Known rows, with every way that one mark hangs from another
q_27{q_780{q_767} q_933{q_537{q_998}}}: [-47   5  36  36  -8 -31 -80  10 -27  32 -42  -8 -26  26 -17 -51   5  -2
   6 -15 -16 -96   1  15   5   7  25   9  -2  28 -25   5  30  58   5  48
   5 -11 -17 -23  57  57  24]
q_718{q_998}: [ 16  -3  -3 -27  18   4 -39   6 -25 -27 -33  39 -19   3  29  14 -16  14
   5  16  17 -24  16   6  17  19 -24 -10   4 -40  35   1   7  70 -20 -42
  -1 -11  66  36 -33 -18  13]
q_718{q_998{q_537 q_780{q_767}}}: [-16  18 -10  27  38  43 -58  70 -44 -37 -60 -24  14   8  18 -11 -39  29
 -10 -42   7  25   0 -19 -26 -27 -14  -1  27 -30  34   5 -14  59 -20  40
  77  34  51 -10 -11 -47  50]
q_780{q_27{q_933} q_537}: [-19   7  30 -23  -9  11  28 -60  -6  17   9  60 -25 -27  16   5  50   9
  31   2   1  16 -31  26  26  -5 -28 -33 -44  -7  20  -1 -24 -57  10 -31
  -9  -9 -15 -25 -35 -53  -8]
q_27{q_780}: [ 19 -45  -9 -21   2  -8  29   4 -23 -36  19  15  -5  29  23  -4 -26 -13
 -16  -7 -24  20  -2 -24  13  22   2  25  -9 -32  15  -6  27  35   3 -43
  14 -21  59  31  37  15   0]
q_933{q_27{q_780{q_767}} q_537{q_998}}: [   9   -3   14    4   55  -71  -62   12   -4   17  -45  -51   15    9
  -23  -29  -29  -35   16   11  -23 -102  -34   28  -20   19   39  -18
   29   58  -25   -4   28   47    2   22  -21    7  -10   -1   85   75
   12]
q_27{q_780{q_767}}: [ -3 -33  27  13  32  10  14  44 -18 -28 -14   6 -17  23  15 -11 -35 -19
 -19 -27 -46   7 -13 -50   6  18  -1  18  -5 -22  34   6  31  22  19  26
  22   0  41  33  50  13  14]
q_718{q_998{q_537 q_780{q_27 q_767}}}: [  3  -8  -6  10  29  63  -6  52 -12 -51 -84 -18   9 -19   6  -2 -44  37
  -3 -40   2  63  -9 -51 -29 -49 -29 -28  27 -30  41  -3 -33  -9  -3  50
  85  42   7  -6 -21 -42  48]
q_933{q_27{q_780} q_537}: [ 38  -5 -14  -8  50 -79 -21  16 -19  26 -21 -32  38  24  14  -5 -32 -19
  28   5 -27 -62 -32  13  -9  33  25 -22  18   4 -48 -52  18  24 -11 -34
  -8 -16  31  -5  71  49  13]
q_27{q_933{q_537{q_780{q_767}}}}: [-11  53  51  70 -11 -39 -36  55   5  97 -40  32   6  37  49 -26   5  33
  14  -1 -53 -49  20  -5  -6  17  10  -1  26 -19 -48 -34  12  -2  -7  50
  16 -30   3 -40  11  34  20]
q_998{q_537{q_780{q_27{q_933}}} q_718}: [  3  23 -45  38 -71  26   0  -2  -4  29 -27   7  -5  61   0  23  24  89
   8 -31  20  51  82 -21  34 -49 -20   8  -8 -47 -25 -73 -22 -95 -28   1
  24   3 -59 -59 -45  -4 -10]
q_933{q_27 q_537{q_780}}: [ 69  29 -13   7  25 -92 -15  32  22  82 -14  -1  64  14  31   6 -19  20
  26  51 -33 -44  -8  38 -24  38  31 -29  43   2 -70 -57   8  -4 -29 -31
  -8 -37  28 -17  20  51   7]
q_998{q_780}: [ 30  -4 -15 -25 -15  -3  36  37 -10  -6  41   1  18 -16  56  -9  -9 -28
 -22 -13 -29  45 -17  10 -24  -2  -7  19  -3 -30 -21  10  -9  46 -22 -18
  44  -9  91  18  17 -30  16]
q_767{q_780{q_27 q_537}}: [ 11 -30  -2 -59  37  23  40 -13 -26  -8  20  18 -15 -66  -5  22 -15  -7
 -20  30  32   2 -24 -27  10  17  -8 -30  -5   4  57  53  22 -41  28 -57
 -26  14  12  26 -36 -21  -8]
q_537{q_998{q_780}}: [ 21 -17 -25 -51 -38 -12   2  -5  -1 -19  52 -15  13 -27  13 -22   8 -33
 -33  20  -9  27  -9  54 -19  -7  11  22  -4  14 -15  41  -6  86 -33 -26
  18  -7  74  18  17  -5   8]
q_933{q_537{q_780 q_998{q_718}}}: [ 47  14 -54  14 -44 -51 -29 -23  29  28  25 -25  37  24 -17  13  -4  24
  -1  43  40 -41  73  34 -19  12  32  30  29  11 -76 -31   2  34 -44 -27
 -51 -27 -20   2  -5  60 -14]
q_537{q_780{q_27 q_767} q_998}: [ 32 -35  30 -17 -26   4  44  -5  51  -7 -15  11 -13 -26 -20  -7 -10  17
 -20  46 -32  20  22 -11  -7  -1   5   2  19  19  23  25   9 -36   4  28
   2  -3 -34  27  -2  46  -5]
q_780{q_27{q_933} q_537{q_998} q_767}: [-51   4  60 -15  -3  23 -11 -60   2   5 -11  30 -46 -44 -32 -27  56  -2
  14   8   6 -24 -36  29  23 -16 -19 -22 -38  48  40  46 -10 -32  17  22
 -20  11 -57 -14 -28 -16  -8]
q_27{q_780{q_537{q_998} q_767} q_933}: [-74 -21  49  17   4  12 -46 -46 -30 -24   6   4 -46  16 -32 -23  31  -6
   4  -5  -8 -35 -35   6  35  17  11   6 -30  38  42  36  25  36  42  26
   5  -5 -14 -21  13   3 -11]
q_767{q_780{q_537}}: [ -5  -3  -2 -39  43  -3  -7  -8 -56   4  42  11 -10 -40   2  20 -12 -17
 -24  31  33 -27 -13  -6  17  37   7  -9  -2  -1  38  48  43  15  15 -63
 -34   3  65  25 -29 -26  -8]
q_998{q_718 q_780{q_537}}: [ -6  19 -46 -10 -11  22  30 -20   4 -27  75 -22  27  -5   8  37   8 -53
  -1 -24  38  56 -24   1 -13   0 -10  11 -19 -19 -21 -12 -30  19   2 -26
 -15   5  28   2 -18 -73 -13]

Rows
[ 50 -29 -52 -17 -71   8  47 -45  55 -19  25  -5  -1   9 -38  32   6  27
 -20  41  25  32  63  -3  11 -12   2  22   7   1 -21 -22  -6 -37 -16 -21
 -32 -11 -52  22 -28  37 -34]
q_537{q_780{q_27} q_998{q_718}}
[ -1 -30 -47 -53  -1  30   2 -61  -9 -37  37 -25 -23 -45 -82  35   2 -15
 -20  28  96 -34  14  -5  18  -3   6  -9 -10  43  37  49  18 -29  20 -53
 -75  25 -44  24 -45  -8 -33]
q_767{q_780{q_27 q_537{q_998{q_718}}}}
[ 25  18 -71  39 -29   2  -9  24 -21  -4   8 -24  24  59  12  36 -19  58
  -6 -19  38  49  82  -9  15 -19   1  42   8 -47 -21 -58  -3 -24 -41 -27
  18   1   7 -20 -22  -4 -14]
q_998{q_537{q_780} q_718}
[ -5  -9  43  11 -53  11   5  -4  35  33 -25  36 -35   3 -15 -22  32  43
 -15  26 -39  -7  26  -8  18 -18  -5  -4  -5  13   8   9   9 -43   9  51
  13 -18 -52 -15 -16  42  -4]
q_537{q_780{q_27{q_933} q_767} q_998}
[ 26 -17 -14   7 -41  21  36 -14  62 -20  -8 -14 -13   7 -47  16  -9   9
 -20  18   9  16  51 -36   2 -18  -2  20  13   8   0 -11  -5 -52   9  38
 -28   5 -73  22 -15  43 -30]
q_537{q_780{q_27 q_767} q_998{q_718}}
[-37  24  -7   5  20  11 -37 -35   8 -32  30 -28 -16 -15 -52  10  17 -39
   9  -5  63 -25  -3  30   8   3   0  23 -19  43  27  36   1  20  -3   5
 -59  22 -29  21 -21 -25 -32]
q_780{q_537{q_998{q_718}} q_767}
[  3   8 -20  25 -28   2 -14  13  31  -5  12 -28  -8  29 -37  13  -1   7
 -18  18  14  -7  58 -13   5   2   9  40  13  10 -11   2  16  12  -7  33
 -30  -5 -25  18 -11  39 -27]
q_537{q_780{q_767} q_998{q_718}}
[ 42  25  16  17  36 -94 -54  26  29  73 -31 -33  38   7 -12 -20 -10   7
  18  53 -28 -91  -8  51 -30  23  39 -17  53  58 -50 -18  18  13 -19  20
 -20 -13  -9 -12  31  80  10]
q_933{q_27 q_537{q_780{q_767} q_998}}
[-17   1   9  17 -15 -36 -45   9 -38  42 -21  20   1  45  47 -27   7  14
  18 -17 -25 -56   8   3  12  19  10   2  -2 -27 -46 -40  17  39  -8 -13
  13 -30  28 -27  49  29  23]
q_27{q_780 q_933{q_537}}
[-25 -28  33   1  53  24  22  -8 -19 -38   9   9 -13  -4  10  -1 -23 -31
  -5 -20 -19  21 -47 -30   6  31   3  -2 -12  -8  51  19  16  14  52   4
   9   2  19  21  30 -20  -8]
q_27{q_780{q_537 q_767}}
[  22  -15    1   28   26   41   -6   35   -3  -31 -105   23   -3   16
    2   11  -46   91   -1    3    0   41   43  -58   -5  -19  -17  -30
   39  -33   49  -27   -9  -43    5   22   58   19  -33   -2  -42    8
   27]
q_718{q_998{q_537{q_780{q_27 q_767}}}}
[ -6  -8  40 -16  47  30  61  -7  26 -18  -7  32 -11 -59  14  -2   1 -22
  16  -2  -7  33 -44 -10  -4   0 -24 -25 -20   4  46  25 -18 -58  23  -3
  -4  18 -20  26 -21 -45  -6]
q_780{q_27 q_537 q_767}
[ 21 -10  23 -19   6  30  76  57  30 -13   1  -2   3 -42  39 -18 -24 -44
 -18 -25 -48  68 -35 -45 -32 -20 -21  -7   1 -19   0  17 -19 -22  11  46
  49  16  22  20  19 -30  27]
q_998{q_780{q_27 q_767}}
[-71   0  61  35  20  19 -17 -12 -42  -4  -7  26 -38  34  20 -18  22  -6
   9 -41 -28  -3 -40 -28  35  22  -7  -7 -33 -17  36  14  21   6  54  30
  17  -9   1 -16  23 -24   0]
q_27{q_780{q_537 q_767} q_933}
[  8  32 -81  20 -21  22 -10  45 -37 -25  29 -54  38  29  16  20 -11   1
 -11 -60  41  62  35  10 -14 -43  -7  37  -5 -40 -35 -26 -28  15 -49 -12
  40  35  40 -26   0 -48  11]
q_998{q_537 q_718 q_780}
[ 40 -18  29  -1   0  13  78  37  48   6 -27  31  -3 -12  19   4 -27  18
  -8  16 -60  43  14 -54  -1   1 -11 -11  20 -25  18 -10   3 -65  12  27
  24  -9 -15  28 -10  21   6]
q_537{q_780{q_27 q_767}}
[ -9  17  -6  24  26  18 -11  93 -41  -9  -8 -30  30   4  29 -27 -27   2
 -17 -55 -21  54 -11   3 -28 -35  -3  24  13 -17  10  16 -14  21 -25  31
  80  39  63 -13  19 -39  39]
q_998{q_537 q_780{q_767}}
[-26   3  34 -21  38   1 -27 -34  -6 -24  14   8 -12 -44 -21 -14  17 -27
   5  19  16 -18 -32  54  -1  14   0   7 -19  46  41  70   3  38   4  -5
 -29   8  10  21 -13 -17 -11]
q_780{q_537{q_998} q_767}
[ 27  -9  19   5 -67   0  44  -8  27  44  -3  63 -17  17  33   3  30  55
   1  25 -46  33  27 -18  24  -2 -21 -12  -7 -39 -13 -31   0 -64  -2  -8
  20 -38  -7 -14 -27  16  -3]
q_537{q_780{q_27{q_933}}}
[-49  -3  51  37   2  12 -27  43 -35  11 -25  27 -46  50  25 -30   8  -4
  -5 -45 -54 -23  -6 -48  36   7 -11  10 -25 -34  24  -4  37  16  28  46
  29  -7  23  -5  48   6  13]
q_27{q_780{q_767} q_933}
[-17  -9  34  -2  88 -16   9   0 -16 -23  -7 -17   1  13 -11   5 -19 -34
  19 -14 -33 -13 -83 -17  10  37  12 -31  -6  19  35   6  19  -4  54   7
  -8   7   3   1  47 -11 -15]
q_933{q_27{q_780{q_537 q_767}}}
[ 22 -27 -10 -58   1  23  92 -26  20 -33  41  22  23 -63  32  17   5 -28
  -1  11  -4  96 -55   4 -30  -6 -17 -24 -15  -7   3  11 -39 -27  17 -38
  28   5  20   9 -12 -66   3]
q_998{q_780{q_27 q_537}}
[ 24  21 -65 -14 -40 -29 -30  -1  11  13  43 -64  45  -4 -18  -3   1 -40
  -4  -2  41 -22  23  44 -48 -11  17  33  13  20 -85 -10 -22  76 -47 -15
 -17   4  15   3  22  16   9]
q_933{q_537{q_998{q_718 q_780}}}
[-46  20  73   4  19  33  16 -17   3  19 -19  49 -37 -21  24 -11  40 -10
  28 -22 -14   2 -40  -3  25 -12 -36 -35 -39   0  33  17 -17 -68  28  29
  10   7 -37 -13 -30 -47   3]
q_780{q_27{q_933} q_537 q_767}
[ 60 -13 -58   5 -55 -33  19 -34  60  16   2 -11  31   3 -31  29  -3  29
   9  48  37 -17  64  13 -20  -7  21  13  31  14 -65 -46 -19 -24 -32 -26
 -49 -15 -78   2  -4  63 -24]
q_933{q_537{q_780{q_27} q_998{q_718}}}
[-42  16  52   7  -1  47  41   3  13  13   4  31 -15 -29  26 -16  34 -29
   5 -35 -32  62 -71 -20  -8 -23 -27 -27 -28  -7  11  17 -32 -52  40  53
  43  12 -18 -26 -11 -64  20]
q_998{q_780{q_27{q_933} q_537 q_767}}
[ 16 -35   3 -71  -5   1  37 -92  16 -45  30  25  -6 -67 -19   4  23  -4
   5  46  27  13 -22  66  -2  -3  -7 -14 -20  44  39  43 -21 -14  -5 -62
 -36   1 -24  21 -27 -16 -20]
q_780{q_27 q_537{q_998}}
[-48 -14  24   2 -10   9  -9 -44 -46 -11  29  44 -26  32  18   0  32   7
  13 -16 -17   6 -30   4  43  26  -5  -5 -41 -24  20  -4  13  20  28 -27
  10 -27  30 -18   2 -25 -12]
q_27{q_780{q_537} q_933}
[ 54  28 -59   8 -11 -85 -45 -15  35  56   5 -56  45  26 -30  22   0   9
  25  52  29 -76  34  54 -12  13  43  -3  36  44 -84 -59   2  17 -39 -20
 -65 -20 -30 -20  11  75 -23]
q_933{q_27 q_537{q_780 q_998{q_718}}}
[-31  31 -13  21  25  41  24  32  20 -19  47 -31  19 -10  -3  20  -4 -56
  -3 -51  22  44 -30 -24 -25  -4 -13  15 -10 -13  -5   4 -26   5  24  29
   6  22  11   5  -8 -70  -8]
q_998{q_718 q_780{q_537 q_767}}
[  5  21 -41  29   6  60  31  62   6 -37 -17 -52  20   8   4  13 -31  -8
  -5 -78  26  77  14 -49 -20 -69 -22  18   2 -34  -7 -24 -42 -60 -12  55
  56  61 -33 -15   4 -48  23]
q_998{q_537 q_718 q_780{q_27 q_767}}
[ -37   11  -12  -15  -53   20  -22 -103   13  -10   29   20  -37  -11
  -42   15   65    8   21   -1   68  -14   14   39   36  -22  -21   -5
  -46   27   -2   11  -30  -39  -13  -21  -63    2  -81  -20  -47  -34
  -40]
q_780{q_27{q_933} q_537{q_998{q_718}}}
[-20   0 -48 -46  12   5 -53 -46 -39 -26  55 -34 -19 -19 -77  33   5 -18
 -29  22 100 -64  18  18  19  18  20  13  -9  41  34  54  34  39   6 -58
 -85  16   6  28 -37  -9 -34]
q_767{q_780{q_537{q_998{q_718}}}}
[-39  18  42  57  11 -22 -56  53 -29  51 -50   9 -11  46  31 -43  -4  -2
  19 -41 -46 -63  -7 -32   5  15  12  -4  -3 -24 -27 -29  27  23  10  44
  27 -13   7 -19  61  34  33]
q_27{q_780{q_767} q_933{q_537}}
[ 48  -8 -22  -9 -31 -63 -24 -16  16  42   3   1  38  -6   6 -10  -6  28
  -8  72  -1 -37  38  64 -34  24  35  17  41  16 -49  -7  10  55 -43 -45
 -18 -37  18  -2  11  69   1]
q_933{q_537{q_780 q_998}}
